Known rows, with every step that occurs
miru, sigi, gana, lisi, tepo, mevig, musurab: [ -4   3  -3 -13  12 -11   2 -39 -63 -15 -14   8  17   4   1   5   7 -16
 -28  -7  15  25  12  15 -22  24  29 -27  12  13 -25   4  12   1 -14  -5]
zevib, miru, sigi, gana, ganif: [ 10   8 -12  -7   4 -10  14   1 -38  15  10  27   2  -2  27  52  13 -15
  -6   5   5  17  -1  23   8  10  10  -8  23  -9  12  25  19  20 -19  -2]
zevib, gana, refe: [ -5  18   1   2 -20   6  10  11  21  31   6  10 -13 -17  12 -11  -1  -8
  17   7   4 -11 -16  -3  35 -18  -9  15 -22  -5   4  23 -12 -10  -7  -6]
kiko, miru, sigi, gana, refe: [-31   9   2  -3   7 -13  -3 -19 -55  -4  -4  12  30  -3 -17  37 -14  -9
 -10 -14  28   6  11  37 -28  11  30  15  14  -3  -3   4   8  17  -4  -6]
dugi, gana: [  7  12   1  14  32  -3   1  11  15 -36 -11 -20   6  16  11   2  -2  15
  -1  16 -32 -20  -6  13   6   2 -12 -23  11  -3  23  -7 -12  -4 -18   6]
dugi, gana, zevib: [  3   0  10  21  15  -7  -4  14   6 -19  -8  -5  -7  13   3  14   6  12
   3  15 -34 -32  -7  -3  -9  -1 -16  -2  -1  -1  16 -16  -1  -4 -13  12]
kudum, gana, lisi, tepo, mevig: [-23 -14   8  -9   4   3  -6 -15  36  -2  -6 -27  -2   2 -19 -44 -27  15
  -6 -23  16   3   4  12   1 -11 -24 -10 -13 -19 -26   2  -7 -14 -35  -6]
zevib, gana, refe, miru, kiko: [ -2  29   6   0 -26   8   7  22  10  29  13   2 -15 -23   3  -1   3 -18
  24   1  -8 -10  -7 -14  28 -18  -3  14 -17  -6  14  10 -15 -13   5  -5]
gana, dugi: [ 12 -19   2  -3 -22  16   6   4  12   9  18   4 -29  10 -16   2 -10   7
   1   6   4 -18  24 -16 -16  -5   1   1  -9  -8 -15  -8  27   7  -6   4]
lisi, gana, kudum, musurab: [-13 -18   4  -4   6  -7 -24  -9   9   8 -14 -16  11  -9   4 -10  11  10
 -36 -33  15   2  17  -8  -7   4 -13  -5   6 -16  -3  -6  -4 -24  -6  16]
miru, refe: [  8  11   2  -9   4  -1   0 -13 -14  -8 -15   8   4  11  -7  -4  14 -19
 -11  28  -9   1   3   3 -11  24  11 -41  -9   7  19   1  25  -7   0   9]
tepo, mevig: [  6  -5 -30  14  40   3  -9  13  21 -26 -11   2  -2  26   4 -38   0   7
  -8   7   7  -2 -15  -5  36   0   3  -9  14  11 -19  15  -7  14   8 -16]
ganif, gana, lisi: [ 12  10   4  -3 -23   5   0  -1  25  14   0   8  -1  25  -2 -23  -3   7
   8  23  -3  13 -24 -19  -4   0  13 -20 -20  15  13  18  -2   1  13  -7]
kiko, miru, refe: [-18  15   2   0  19  -5  -7 -14 -24  -5  -6   0  21   8 -33  20   1  -9
  -9   1  11  -2   7  24 -19   6  25  -2  10 -13   4   5  17  16   7  -2]
tepo, lisi: [  5 -11 -11  -3  22 -12   6   6  27 -27 -19   0   8  11  -8 -36  -7  12
  10 -12 -15  -1  -1  -5  10   7 -24  24   9  24 -10 -31 -21  -7  24  -7]
zevib, miru, kiko: [ 30   2 -10 -11   1   2  23  26  -1  11   8  19   8 -11   8  31  24 -12
  13  19  -2   5  -2  21   6   8  13  -6  20 -23  22  11   3  13   3   3]
zevib, gana, dugi: [  8  16 -10   5 -21  18  13  14  25  22  13   9 -22 -13 -12   2  -1   9
  14   2  -1  -8  -5 -15  22 -19  -9   3 -10 -13  -8  20   5  -5  -4  -3]
sigi, gana, kudum: [ -3  -6 -18 -17 -17   4   3   1 -12  -5  11   0  16   4   1   6 -12  -4
  -9  18  18  -4   6  -1 -28  -3  38  -1 -25   9  19   5  32 -24  23 -11]
musurab, kanur: [ 19 -12   2  12   5   9 -16  11  27 -10   3  -8 -12 -18  24 -38 -30  10
  11  23  -5  14  -3  -7  41 -13  -1   8  10  -5  18   5 -15   0  -6  -2]
ganif, gana, refe, miru, kiko: [  5  13  12  -8 -37   7  -1  11  14  16   8   8   1   0  10 -10   4  -4
  20  24  -4  -3 -19 -18  -9   6  13  -6 -27  23  23   2  -7   4  26   7]
tepo, lisi, gana: [-10 -11  -7  -1  26 -14 -21  -5  32 -25 -36 -14  11   6  -8 -38   0  25
  -8 -25 -16  13   4  -3   4  11 -27  12  20  17  -9 -36 -31 -20  18   5]
zevib, miru: [ 20   3 -11   3  10   6  17  18  13  15  16   8  -5   0  17  28  18  -5
  16  15   0   2 -14  18  27 -11   0  10  20 -20   7  21  -3  26   0  -8]
dugi, gana, lisi, tepo, mevig, musurab, kanur: [  3   2  15   6  37  -2 -18 -15  11 -24  -8 -39 -13  15   4 -35   1  11
 -16   1 -27 -14  10  -3  14 -11   2 -15  17 -22 -12  -4 -12   0 -28  -1]
kudum, gana, zevib: [-17 -23   7   5 -14  -1   4   8  29  -1   2   0   7 -16 -11  -6 -25  17
  14  -5   8 -14 -10   7  -8 -10 -37   8 -28  -1  -8 -12   7 -12 -23   9]
lisi, tepo, mevig, musurab, kanur: [ 10 -14  -8   4  49  12 -11 -35  16 -13  -9 -27  -8  -4   4 -42  18  10
 -16   0  14  14 -17  12  17   1  11   3  16  -6 -57  11 -22  21   7   1]
kiko, miru: [-13   7  -3  11  23   0  -1  -1  -3  -4   3  -6  17   8 -26  20 -12   3
   3  -8  17   0  -3  27  -7  -9  15  22  15 -14  -8   6  -5  23  10 -11]
kudum, musurab, mevig: [ -1 -14 -12  10  18   2  22   9   9 -15   5  -4   2 -10  20 -30 -12   6
 -11 -19  20  -6   3  -1  43  -3 -32  -4 -17  13 -14  27 -11  18 -18   7]
dugi, gana, zevib, miru: [  5   2   7  19  14  -8   1  20   5  -9   1   0  -9   7   8  29  17  11
   8  16 -35 -33 -10   2   2  -8 -14   6  11 -14  18  -7   0   8 -16   9]
sigi, miru, kiko: [ 17   6 -17  -9 -12  -2   6   1 -13 -34   7   1  20   8 -15   2 -11 -11
  12  10  -7  13  26   1 -44  10  43 -22 -21  14  20 -17   5 -14  50  -5]
gana, lisi, tepo: [  5  -5  20  -7  -4   5  -5 -27  10  26  -4 -19 -33  28 -17 -25   2 -11
 -10  -6   4  13   9  -4 -18  -3   9  -3  -7 -19 -21   1  -9  -8 -10 -10]
lisi, gana, zevib, miru, refe: [-12  -7   8   9  -5  -6 -32  -9   4  23 -18   3 -10  -4  -2  20  31   7
 -16   0  -7   9  -2  -3 -11   5  -4  -6  13 -14   5  -6   3  -7  -4  21]
kudum, musurab: [ -2  -7  -4  -3  17 -16  25   4   9 -10  17  -1   8 -18  11  -7   3   3
  -8 -20  16  -3   2   8  17   6 -36   4 -27   7 -19  10   2  15 -22   5]
zevib, miru, refe: [ 15  11  -6  -7   6   1  11   5  -8  13   7  14  -1  -1   8  27  31 -17
   4  24  -6   0  -5  15  16   4   9 -13  16 -20  18  21  19  20  -3  -1]
kudum, gana: [-13 -10  -2  -2   3   4   9   6  37 -17  -1 -16  20 -14  -3 -18 -33  18
   9  -5   9  -2  -8  23   6  -6 -35 -13 -17  -3  -1  -2  -3 -12 -27   3]

Rows
[ 19  -4  -5  -2 -22  11   2   7  19  11  -2  16  19  11   6 -13   4   9
   3  20   8  -5 -28 -21 -10   4  17  -8 -12  14  18  14   2  -5  35   2] : ganif, gana, kudum
[-10 -13  -6  -3  25 -22 -27  -6  29  -9 -31 -10  -5  16   1 -34  -7  19
 -18 -30 -19  14  11 -14   5  12 -32   9  13  16  -9 -32 -14 -22   5   9] : tepo, lisi, gana, ganif
[ 27 -17   4   0  26   8   7 -11   4 -16  21 -20  11 -31  20 -27  -2  -4
   4  23  -3   2   3  -4  33 -20  12   4   1   1 -29  -3   3  20   0   0] : mevig, musurab, kanur
[ 14  -1  -4  -2 -32  16   4   3  28   9   9  15  -4   9  -5  -6  -1  24
  11  25   2  -1 -18 -20 -15   5   9 -15 -19  16   2  13  13  12  17   8] : ganif, gana, dugi
[ -4   1  -2  -1  -9 -13   6 -16 -62  -9 -13  32  16  -3   3  35   1 -13
 -10   6   7  16   1  13 -33  29  15 -14   2  24   6  -5  16  -5  -7   5] : miru, sigi, gana, zevib
[ -2  28   9   5  -5   2  -4   1 -44  -8  13 -16 -10  11  -5  27  -5 -24
   6 -12 -18  16  16 -15 -11  -1  12  -9  13  14  13 -16  -4   1  11 -14] : refe, miru, sigi, gana, lisi
[ 12  14 -10   4 -11  13  11  18  14  24   2  10   1 -12  -1  -4   4  -5
   7  -3   4 -10 -15 -16  27 -20   1  12  -2 -16   8  21  -5 -23  14 -10] : zevib, gana, kudum
[ -7  -2 -16  -4 -23  -3   7   7 -11   9  21  17  -2  -3   2  35   6   1
  10  30   7   0 -11   4 -20  -7  25  15 -28  11  11  12  32   2  13  -6] : sigi, gana, zevib, miru
[-15 -22   3  -9 -19  12   7   4  35  -7  13 -13   0 -15 -17 -14 -37  26
   6 -11  13 -16  15   7  -9 -11 -31  -7 -22 -14 -14  -9  19  -8 -34   8] : kudum, gana, dugi
[  9 -10   7   7 -18  -4   4   8 -13  31   9  32 -20   0  -4  35  31 -15
  11  21  -8 -16  -9 -11  -7  -2   1  19  -6  -9   3   2  26  14   5   7] : gana, zevib, miru, refe
[ -8 -21  -5  -6  17 -13 -23  -3  25 -16 -34 -11  14   7 -10 -40   1  19
 -14 -33  -9   0  13 -16  -3   7 -19  21  22   8  -7 -40 -22 -30  25   4] : tepo, lisi, gana, kudum
[ -7 -19  -3  -4   9 -20 -17   5  18  -8 -32   7   8  -6 -13 -17  16  18
  -1 -24 -18   6   6 -10  -8  12 -22  24  20   8  -6 -40 -19 -17  20  13] : tepo, lisi, gana, zevib, miru, kiko
[-12 -19  -4  -6  10  -9 -22  -6  31 -17 -26 -11  -2   5 -17 -36  -3  29
 -10 -30 -13   2  20 -16  -6   7 -25  16  17  10 -18 -40 -15 -17  13   8] : tepo, lisi, gana, dugi
[-22  10  -1 -14 -28   2  -3   1  -8   2  26 -13  -7   0  11   7 -15 -13
   9  21   7  -6  10  -1 -16  -9  28   9 -40  20  18  -1  20  -8  12 -12] : sigi, gana, refe, miru
[ -9 -13   5   2  -8   9 -31 -12  22   7 -13 -16 -16   4  -9  -3   2  22
 -22 -11   1   8  22  -7 -17   3  -4 -19  10 -13  -8 -12   2 -13 -12  18] : lisi, gana, dugi
[  7 -30  -4  -2  -4   6  13  11  -5   6   8   3   6  -3  12 -25  -8  -8
 -20 -25  27 -29  19 -24  18  -9  -7  15 -10  -8  -4  10   7  -7   5   2] : gana, kudum, musurab, mevig
[ 10  23  12  15   9   6   0   7 -34 -12   6 -13 -10   7   0  27   2 -23
  11 -14 -22  13   5 -12   2   3  -5  -6  28  12   8 -21 -20  10  12  -6] : refe, miru, sigi
[ -4  27  13   3  -2   4  -6 -11 -42  -5   9 -22 -15  10  -8  25   2 -22
   2 -16 -14  21  13 -10 -20   3  13  -7  15  10   3 -16 -11   2  11 -10] : refe, miru, sigi, gana, lisi, tepo
[  7 -31   6  -8  -6  -4   3  11   1   8  17   1   5 -22  14 -25 -10  -5
 -15 -23  21 -22  21 -24  16 -11  -9  27  -9 -18   0   2  12 -10  -2   1] : gana, kudum, musurab, kanur
[ -1  29   3   8   2   3  -1   3 -41 -18  10 -14  -3   4   0  33  -2 -19
   9  -7 -17  17   7  -7  -9   4   9  -9  15  20  14 -16  -8   4  16  -9] : refe, miru, sigi, gana
[-10   2   3 -13 -13 -12   6 -20 -59  -7 -12  24  17  -4  16  21  -7 -19
 -14   5  15  12  11  22 -24  29  18 -16  -3  21   9  -1  12  -7 -17   3] : miru, sigi, gana, refe
[-19 -17   9 -13  10   4  -1 -22  29  -3   0 -32   4  -5 -17 -43 -20  12
  -8 -23  16   1   6  12   2 -15 -20 -10 -15 -18 -41   0  -1  -7 -34  -5] : kudum, gana, lisi, tepo, mevig, musurab
[-17  10  -1 -21 -32   0   0   6 -16  -1  22  -8  -1  -6   7   9 -12 -17
   8  22   6  -4  15   0 -26   0  34   0 -40  18  25  -6  23 -14  14  -6] : sigi, gana, refe, miru, kiko
[  0  14  15   0 -32   5  -3   1   1  15   5  11   0   4  16  -4   2  -4
  16  16  -3   0 -22 -17  -3   6   7  -3 -17  26  16   5 -12  10  18   4] : ganif, gana, refe, miru, sigi
[  4  26   3   2  -8  10   5  -8  22  34  -2  -7 -25  -1 -13 -16   7  -3
   7  -6  -2  13 -15  -6  20 -18  -2   2  -7 -20 -11  27 -20 -15  -8 -13] : zevib, gana, lisi, tepo
[-17 -11  11 -10 -11   1   3   1  33  -1   2 -19   3   0 -13 -31 -38   9
   4 -14   8  -2  10   8   2 -15 -27 -12 -22 -14  -4  -4   4 -19 -37  -8] : kudum, gana, lisi
[ 12  -1   0  12 -27   4   2   7  21  15  -1  28   3   8   0   1  11  15
  17  32  -4   1 -44 -20 -14   6   3   1 -25  29   8  10   1   8  28   9] : ganif, gana, zevib
[  4  -7 -13   8  40  11 -10 -26  21  -8 -21 -18 -15  17  -5 -30  17  11
 -15  -3  15  15 -23  16   2  12   4  -3  14  -2 -41  14 -26  12   9   0] : lisi, tepo, mevig
[ 11 -15   8  14 -15  -7   9   9 -28  29   6  40 -15  -4   3  45  25 -13
  11   6  -3  -9 -11  -4  -6   1  -6  27  12  -7  -6  -1   9  19  -2   6] : gana, zevib, miru, sigi
[ -1  23   6   4  -9   8  -2   2 -42 -12  17 -12 -12   4  -6  35  -4 -17
   8 -11 -15   9  19 -15 -16   1  10  -7  13  15   7 -19   3   6  12  -6] : refe, miru, sigi, gana, dugi
[-28   2  -7   2  14  -9   1 -15 -60 -12  -5  10  37  -6 -16  27 -16  -4
 -22 -32  36   2  16  27 -15   6  25  14  20  -5  -7  15   7  17  -1  -5] : kiko, miru, sigi, gana, kudum, musurab, mevig
[ -6  31   9   6 -21   6   5  12  -2  29   9   4 -17 -19  10   5   2 -18
  20  -7  -7  -7  -8 -12  34 -17 -10  16  -7  -3   6  13 -19  -6  -3  -8] : zevib, gana, refe, miru, sigi
[  3   5  -5 -10  -6  -6  15  -1 -37  15   9  26   8 -11  25  45  16 -16
   2   9  11   8   0  27   7   8  14   3  20 -10  11  20   9  20 -14  -4] : zevib, miru, sigi, gana, refe
[  5   3  10  20  15 -11   2  14 -15 -11  -7   9  -3   5  10  37  19   6
   2   9 -33 -28  -7   5  -1   2 -14   0  21 -12  17  -9  -2   8 -22  12] : dugi, gana, zevib, miru, sigi
[ 20   5  -5   3  12  -2  19   5 -28  10   1  25   6  -6  20  43  21 -14
   4   2   2  12  -8  26  19   9  -1  -2  40 -16   6  17  -6  27 -13  -2] : zevib, miru, sigi
